Known rows, with every way that one mark hangs from another
(k276 (k551 k723)): [-7,11,-13,-7,3,-5,3,1,-4,13,11,-1,9,-6,6,-2,1,-1,5,1,11,-6,-6,-2]
(k276 (k551 (k723 (k46 k598)))): [-7,14,-15,-16,3,-17,2,-2,-8,33,9,-5,11,-12,3,-5,2,-17,7,1,17,-5,8,-2]
(k598 (k666 k206)): [-3,12,9,-5,-4,5,-3,9,0,-3,7,-2,6,3,1,6,-3,-9,-4,-8,1,-9,5,-4]
(k283 (k46 (k598 (k666 k206)))): [-3,10,22,2,-3,-1,-7,0,-2,19,3,-5,3,-3,0,-4,-5,-25,-1,-3,8,-5,4,-4]
(k206 (k666 k598) (k723 k551)): [1,-11,-26,11,-4,-37,-18,21,0,9,-2,0,8,-13,1,13,-4,27,-8,-2,1,-9,24,-10]
(k283 (k46 (k598 (k666 (k206 (k723 k551)))))): [-2,9,14,8,-5,-10,-16,7,-6,19,1,-5,5,-11,3,-1,-4,-7,-4,1,9,-7,10,-7]
(k283 k46): [-5,-2,4,5,-3,11,-2,-8,-1,-1,0,0,-2,-4,-4,-6,-1,-10,-1,4,6,5,-14,0]
(k283 (k46 (k598 (k666 (k206 k723))))): [-4,12,18,6,-5,-7,-13,7,-2,31,7,-8,-1,-11,6,-5,-6,-15,-3,-2,12,-5,12,-6]
(k551 k276): [1,-8,-1,4,2,-10,-13,9,2,15,2,-1,1,-2,0,-2,-3,-11,1,0,4,0,2,2]
(k206 k666): [-1,-4,-9,7,-1,-12,-9,7,4,-13,5,2,-2,1,-2,8,-3,5,-2,-3,5,-4,-2,-2]
(k598 (k46 k283) k666): [7,12,22,6,1,-5,4,1,2,48,3,0,10,-11,8,8,-2,-12,-2,-4,12,-5,1,0]
(k46 k283 (k598 (k666 (k206 k723)))): [4,10,25,-1,1,-30,-6,9,-3,56,9,-10,2,-10,16,-3,-7,-4,3,-4,10,-9,32,-7]
(k551 k276 (k723 (k46 k283))): [-1,-7,-11,-11,4,-23,-3,-1,-9,56,14,-4,8,-8,2,-8,1,-8,3,8,15,3,-5,-1]
(k551 k276 (k723 (k46 k283 k598) k206)): [4,-2,8,-13,5,-39,-5,5,-9,77,12,-5,11,-10,1,-17,1,-18,7,12,16,-2,5,-5]
(k598 k46 (k666 k206)): [0,21,15,-5,-4,9,3,12,3,11,5,3,9,1,-2,8,-3,-20,-8,-5,5,-11,3,-3]
(k276 (k551 (k723 (k206 k666)))): [-7,11,-10,-5,1,-17,-1,9,0,4,18,4,10,-6,0,-1,0,4,5,4,15,-12,-11,-6]
(k598 (k46 k283) (k666 (k206 (k723 k551)))): [4,14,15,-2,-2,-10,-2,15,-3,34,6,2,11,-10,7,9,-5,2,-7,0,9,-11,12,-5]
(k723 k46 k206 (k551 k276)): [1,-6,-8,-12,-1,-14,-10,10,-7,3,-3,6,13,-4,-13,-3,5,-4,0,11,2,-2,-3,-1]
(k283 (k46 (k598 k666))): [0,7,21,13,-2,-5,-11,-4,-1,29,0,-7,3,-11,3,-3,-2,-22,1,-3,11,-1,1,-3]
(k666 (k206 k723) (k598 (k46 k283))): [2,4,4,-15,-3,-18,9,15,0,51,0,0,6,-7,2,-1,-9,-3,-6,2,1,-7,33,-8]
(k206 k666 (k723 (k46 k283) (k551 k276))): [0,-14,-24,2,0,-41,-23,16,-5,26,8,1,3,-17,2,8,-3,17,-2,3,14,-2,14,-3]
(k46 k283 (k598 k666)): [8,4,27,9,4,-28,-5,-3,-2,58,1,-9,7,-12,13,-1,-4,-14,5,-5,9,-5,21,-4]
(k598 (k46 k283) (k666 (k206 k723))): [2,18,20,-4,-3,-7,2,14,1,45,11,-1,6,-10,9,5,-7,-6,-5,-2,13,-10,15,-4]
(k723 k46): [-3,4,-13,-14,-2,2,3,-5,-4,3,2,0,2,-3,-6,-1,3,-6,-1,-1,4,4,2,2]
(k206 (k666 k598) (k723 k46 k551)): [-1,-8,-35,0,-7,-34,-14,17,-4,8,-1,-1,9,-16,-6,12,-1,23,-9,-2,4,-6,26,-8]
(k206 k723): [0,3,-5,4,-3,-10,-7,9,-1,18,6,-4,-5,-10,8,0,-2,15,-2,2,6,-1,13,-3]

Rows
[5,-7,-3,4,0,-27,1,9,5,37,-2,2,8,-7,-2,9,-6,-6,-4,-3,5,-6,15,-5] : (k206 (k666 (k598 (k46 k283))))
[-4,3,-25,-1,-6,-21,-12,12,0,5,13,-1,-4,-13,-1,6,-2,15,-5,-3,14,-2,13,-4] : (k206 k666 (k723 k46))
[6,5,20,1,1,-33,-9,11,-7,46,3,-6,8,-11,13,2,-5,1,2,-2,5,-11,29,-8] : (k46 k283 (k598 (k666 (k206 (k723 k551)))))
[-2,3,-20,-13,-4,-24,1,9,-5,25,12,0,14,-6,-11,-3,3,5,-4,5,9,-6,-3,-11] : (k551 (k723 k46 (k206 (k666 k598))))
[1,4,-9,-12,-5,-14,0,21,-2,21,-8,3,12,-5,-5,5,-5,3,-11,3,-6,-10,26,-8] : (k666 (k206 (k723 k551)) (k598 k46))
[2,-4,-15,-1,0,-34,-21,14,-8,37,-3,-5,5,-17,2,-1,-1,0,0,5,8,-2,28,-2] : (k206 (k723 (k46 k598) (k551 k276)))
[4,7,27,-5,3,-23,-1,2,-3,45,4,-6,6,-3,10,-2,-6,-17,4,-5,6,-8,25,-5] : (k46 k283 (k598 (k666 k206)))
[5,-5,1,-7,1,-41,-4,3,-8,21,-2,5,12,-7,-8,-1,2,2,4,9,7,-7,9,-6] : (k723 (k46 k283 k598) (k206 k666) k551)
[0,8,-7,-6,-3,-21,-7,6,-5,40,4,-7,-2,-15,4,-5,0,-1,0,0,10,0,28,-3] : (k206 (k723 (k46 k598)))
[2,9,9,-16,-2,-15,4,1,-5,27,0,-1,5,-5,-8,-11,3,-14,3,6,5,-2,12,-3] : (k723 (k46 k598) k206)
[5,10,8,-6,-3,-19,-6,5,-8,20,-5,0,18,-10,-8,0,6,-8,-1,2,4,-9,9,-5] : (k723 (k46 (k598 k666)) k206 k551)
[3,5,10,5,0,-30,-24,22,-4,35,2,-7,9,-9,8,4,-6,-10,-2,-3,5,-13,29,-6] : (k46 (k598 (k666 (k206 (k723 (k551 k276))))))
[-3,13,2,-22,4,-26,9,-4,-9,51,13,-2,14,-13,3,-13,2,-12,11,8,18,-6,4,-4] : (k276 (k551 (k723 (k46 k283 k598) k206)))
[-8,10,-17,-20,4,-14,9,-8,-8,33,14,-1,12,-11,5,-4,2,-4,7,3,17,-1,-2,0] : (k276 (k551 (k723 (k46 k283))))
[2,3,0,-9,2,-38,2,2,-8,51,15,-1,8,-7,-2,-10,1,0,5,9,16,-5,-1,-9] : (k551 (k723 (k46 k283 k598) (k206 k666)))
[-1,6,1,2,-4,-13,-21,24,-2,11,8,-3,9,-7,5,8,-4,4,-6,-4,4,-11,15,-6] : (k598 (k666 (k206 (k723 (k551 k276)))))
[2,-7,-8,-11,-1,-25,-1,3,-6,-1,3,9,11,-5,-11,3,3,14,0,9,6,-4,-5,-5] : (k723 (k46 k283) (k206 k666) k551)
[0,-6,-19,13,-3,-26,-20,18,-1,-11,4,3,0,-10,3,12,-3,30,-6,1,5,-7,7,-6] : (k206 k666 (k723 k551))
[-4,1,-24,-23,-7,-15,-2,14,-8,8,-3,-1,11,-5,-7,2,-2,9,-9,1,-4,-5,33,-8] : (k666 (k206 (k723 k46 k551)) k598)
[3,-12,-13,-12,-2,-34,0,5,-6,15,-4,6,18,-8,-13,4,2,11,-1,5,1,-5,9,-8] : (k723 (k46 k283) (k206 (k666 k598)) k551)
[-6,0,-18,-19,-3,-11,-13,18,-8,1,6,2,4,-3,-5,0,-3,5,-5,5,3,-4,15,-3] : (k666 (k206 (k723 k46 (k551 k276))))
[6,-3,5,-4,1,-15,11,0,2,54,-8,0,11,-9,0,2,-4,-12,-2,0,0,-2,20,-3] : (k666 (k598 (k46 k283)))
[-7,13,-3,-11,2,-8,5,4,-4,14,14,1,12,-6,2,-7,3,-1,6,6,11,-9,-10,-5] : (k276 (k551 (k723 k206)))
[3,-4,0,-17,0,-13,7,-4,-10,10,-3,7,12,-5,-9,-5,6,8,2,11,1,0,-5,-2] : (k723 (k46 k283) k206 k551)
[-1,-9,-20,-8,1,-11,-12,5,-7,1,-6,3,10,-6,-10,3,3,-8,-2,4,2,1,2,3] : (k723 k46 (k551 k276))
